(in the rows, 128 means zero)
Known rows, with every step that occurs:
zuzub-pilat: [145 114 152  48 158  76 100 161 107 106  76 143 168 138  99 156 104 113
 115 116 157 170 117 153 145 136 130]
gami-kililan: [138 146 111  84 166 108 115 160 117 133  95 155 162 137  92 158 129  95
 104 121 149 134 146 131 127 108 138]
kililan-pilat: [150 112 139  85 157 128  95 152 142 130 120 156 156 155 105 144 106 102
 119 117 153 125 127 149 138 132 130]
kililan-feva-vofut: [131 139 137  85 151  98  78 154 164 123 132 182 164 150 114 157 114  94
 123 102 154 133 131 139 123 141 112]
pilat-pugaf: [143 159 171  64 159 137  87 189 125 111  91 119 165 161  89 175  93  95
  98 122 185 168 143 146 157 106 107]
gazif-gami: [153 163 155  83 151 130 105 162 129  90 100 146 164 113  67 152 120  94
 120 116 156 150 125 140 134 106 127]
pugaf-pilat-zuzub-gami-gazif-gunid: [169 177 168  44 135 136  86 146 137 114 102 160 221 128 112  88 137  99
 149 136 130 151 136 137 165 133  77]
gami-zuzub-pilat: [142 129 186  64 170  75 107 167  87  92  85 156 172 133  98 163 123 124
 119 109 174 169 105 130 140 148 112]
kililan-gami: [159 135 146  74 156 133  98 157 116 108 132 140 153 147  83 148 107  97
 111 100 140 130 155 137 123 106 118]
zuzub-gami-gazif-gunid-verez: [157 174 185  69 145  78  76 163  87 104  77 138 223 126 112 146 121 103
 118 140 151 162 112 121 175 119 115]
kililan-pilat-zuzub-gami-gazif-gunid-verez: [160 172 171  59 142 115  85 169 107 142  95 157 209 124 110  97 122 106
 126 136 130 147 116 140 174 123 107]
pugaf-pilat-zuzub-gami-gazif-gunid-verez: [169 208 183  50 135 119  75 160 117 118 104 146 221 128 110  96 129  94
 149 142 124 153 123 143 174 120  88]
pilat-kililan: [146 159 170  63 178 149 127 183 136 110  84 139 156 133  82 162  97  89
  97 129 178 151 137 160 139 110 130]
pugaf-pilat-zuzub-gami-kililan: [159 170 118  75 143 134 106 142 150 148 110 149 201 120  98  97 128  92
 132 141 127 136 144 135 146 131  99]
pugaf-pilat-kililan: [154 166 163  66 165 155 107 170 164 100 117 145 164 146  95 143  97  81
 128 134 163 139 136 165 136 111 105]
pugaf-pilat: [159 150 150  78 149 133  84 143 152 105 128 145 167 158 104 141 113  90
 142 122 148 132 134 152 137 129 111]
zuzub-pilat-kililan-gami-gazif-gunid: [147 136 171  11 168  98 112 199  95  73  86 168 183 126  95 133 103 112
 108 112 150 171 134 152 139  82  92]
gazif-gunid: [147 157 166  32 139 119  85 157 101 103  85 160 161 152 107 151 137  95
 122 120 143 146 138 150 151 138 139]
kililan-feva: [134 150 122  89 158 113  68 151 135 134 115 156 163 147 108 158 117  98
 123 108 155 127 128 142 129 145 116]
feva-vofut: [149 128 174  70 151 107 111 157 156 105 116 169 161 149  99 160 110  93
 113 112 158 149 139 144 133 126 132]
pilat-zuzub-gami-gazif-gunid-verez: [163 201 191  48 145 111  93 170  88 130  70 140 219 112  98 109 131 103
 120 138 136 167 124 134 179 120 109]
feva-kililan-pilat-zuzub: [176 126 168  69 151 152 121 148 142 133 111 171 167 126  86 121 116 105
 110 119 128 133 141 167 144 145 122]
labef-gunid-verez: [152 199 181  41 174  73  76 162  80 123  92 136 168 134 102 163 106  93
 121 115 143 159 102 134 128 134 140]
zuzub-pilat-kililan: [140 130 164  37 176  99 124 188 119 100  66 143 165 124  90 157  89 106
 101 129 173 176 119 166 144 117 124]
pilat-zuzub-gami-kililan: [151 163 122  74 153 126 126 152 121 164  76 143 197 103  87 112 132 100
 102 138 138 148 147 125 150 132 121]
gazif-gunid-labef: [155 158 169  11 159 119  87 156 106 114 101 154 168 152  86 150 147 131
 110 113 144 147 139 158 152 131 126]
pugaf-pilat-zuzub-gami-kililan-feva: [147 177  91  85 142 125  83 141 159 161 125 162 203 120 110  95 130  93
 139 135 123 124 139 133 139 143  83]
pilat-zuzub-gami-gazif: [166 157 172  75 160 132 116 153 123 135  75 138 219 107  89 108 124 108
 114 131 154 163 136 126 162 127  95]

Rows:
[184 122 181  86 161 124 115 152 118  80 127 164 184 128  78 148 110 105
 106 100 134 137 153 137 126  96  97]
feva-kililan-gami-gazif
[145 136 108  97 154  93 111 144 121 141  86 139 198 115 100 149 120  99
  99 142 151 141 135 111 144 129 130]
zuzub-gami-kililan
[145 114  94 105 152  97 107 145 138 154 105 153 195 121 111 135 113 103
 103 141 146 126 128 115 142 132 124]
zuzub-gami-kililan-pilat
[155 146 177  86 166 128 104 162  96  95 137 152 155 142  81 154 123 107
 114  94 154 132 142 118 120 118 102]
kililan-gami-zuzub
[166 120 173  78 151 139  99 171 145 108 116 152 169 149  94 163  88 101
  97 123 160 147 138 159 152 123 108]
feva-kililan-pilat-pugaf
[137 162 107  80 148 105 110 153 153 167 104 176 201 105 103 108 131  98
 108 128 133 140 144 122 137 140 103]
pilat-zuzub-gami-kililan-feva-vofut
[168 166 151  68 139 146  97 137 154 134 112 137 199 126  99  99 118  93
 140 137 136 143 137 144 157 148  96]
pugaf-pilat-zuzub-gami
[172 104 162  87 150 128 109 142 144 112 119 168 165 138  97 152 106 104
 109 120 139 127 132 159 139 143 130]
feva-kililan-pilat
[161 159 157  66 149 139 114 146 126 149  78 130 195 111  87 115 121 101
 110 133 148 157 138 137 162 150 120]
pilat-zuzub-gami
[156 152 173  71 187 150 127 194 128  89 113 149 173 129  75 144  94  96
  99 109 167 145 153 142 124  64  90]
pilat-kililan-gami-gazif
[180 119 163  78 142 140 119 136 146 139 105 161 194 109  92 115 110 107
 106 135 128 137 134 152 156 161 117]
feva-kililan-pilat-zuzub-gami
[139 132 165  38 158  88  89 193 108 103  72 125 172 150  96 167  86 113
 102 120 180 191 125 153 160 114 105]
zuzub-pilat-pugaf
[151 174 184  95 163 126 111 168 109  79 106 159 168 108  64 158 136 106
 125 110 170 150 113 122 131 117 111]
gazif-gami-zuzub
[164 173 157  58 148 159  97 149 151 128 119 149 170 146  93 107 125  91
 144 121 134 138 145 162 144 132 102]
pugaf-pilat-zuzub
[163 133 160  84 169 125 100 163 115  92 129 151 177 144  85 140 111 104
 116  96 147 137 153 125 125  79  93]
kililan-gami-gazif
[158 130 140  77 147 142 107 146 145 160 104 146 188 123 100 102 111 106
 116 133 142 136 130 142 157 150 115]
kililan-pilat-zuzub-gami
[172 165 163  76 149 139  98 144 154 123 109 144 220 123 101  93 121 100
 143 134 142 149 135 135 158 127  76]
pugaf-pilat-zuzub-gami-gazif
[151 125 171  63 165  89 104 168  82  88 123 156 164 135  87 148 114 120
 116  94 151 152 127 124 124 121  97]
kililan-gami-zuzub-pilat
[164 128 151  82 158 135 109 153 143 148 102 156 209 119 102  95 115 113
 121 128 148 142 129 131 158 129  94]
kililan-pilat-zuzub-gami-gazif
[124 154  79  98 165  98  86 158 129 149 111 171 165 138 107 154 132  95
 113 114 144 119 139 128 117 121 119]
gami-kililan-feva
[143 168 113  90 157 115 117 168 123 107  99 161 167 105  66 149 133  93
 112 119 146 140 135 128 121  85 129]
gazif-gami-kililan
[137 160 108  91 155 129 102 194 141 116 115 160 167 120  74 145 111  96
 105 122 158 142 134 132 132  69 104]
gazif-gami-kililan-pilat-pugaf
[157 170 176  75 173 159 112 177 142  84 151 157 163 142  87 138 103  91
 128 115 158 128 141 144 120 101  77]
pugaf-pilat-kililan-gami-zuzub
[159 146 166  48 153 121  88 167  97  83 121 167 179 148  96 132 129 103
 122  98 133 138 155 128 132  86  95]
kililan-gami-gazif-gunid
[142 165 188  63 175 105 130 196 105  67  82 163 174  91  63 154 114 113
 114 119 182 176  99 139 134 107 102]
gazif-gami-zuzub-pilat-kililan
[185 117 175  86 152 135 123 143 143 127 102 168 215 105  94 108 114 112
 111 130 135 143 132 142 157 139  97]
feva-kililan-pilat-zuzub-gami-gazif
[142 142 102  76 162 137 120 164 134 167 109 173 162 131  94 111 132 100
 111 120 130 123 147 143 130 111 126]
gami-kililan-pilat-zuzub
[168 171 180  25 161 128 106 156 113 135  79 150 225 109  82  99 148 135
 111 128 143 166 139 136 171 126  87]
pilat-zuzub-gami-gazif-gunid-labef
[159 161 152  66 163 162 106 173 158  94 147 146 158 146  87 133  91  82
 125 120 147 127 151 160 122  91  91]
pugaf-pilat-kililan-gami
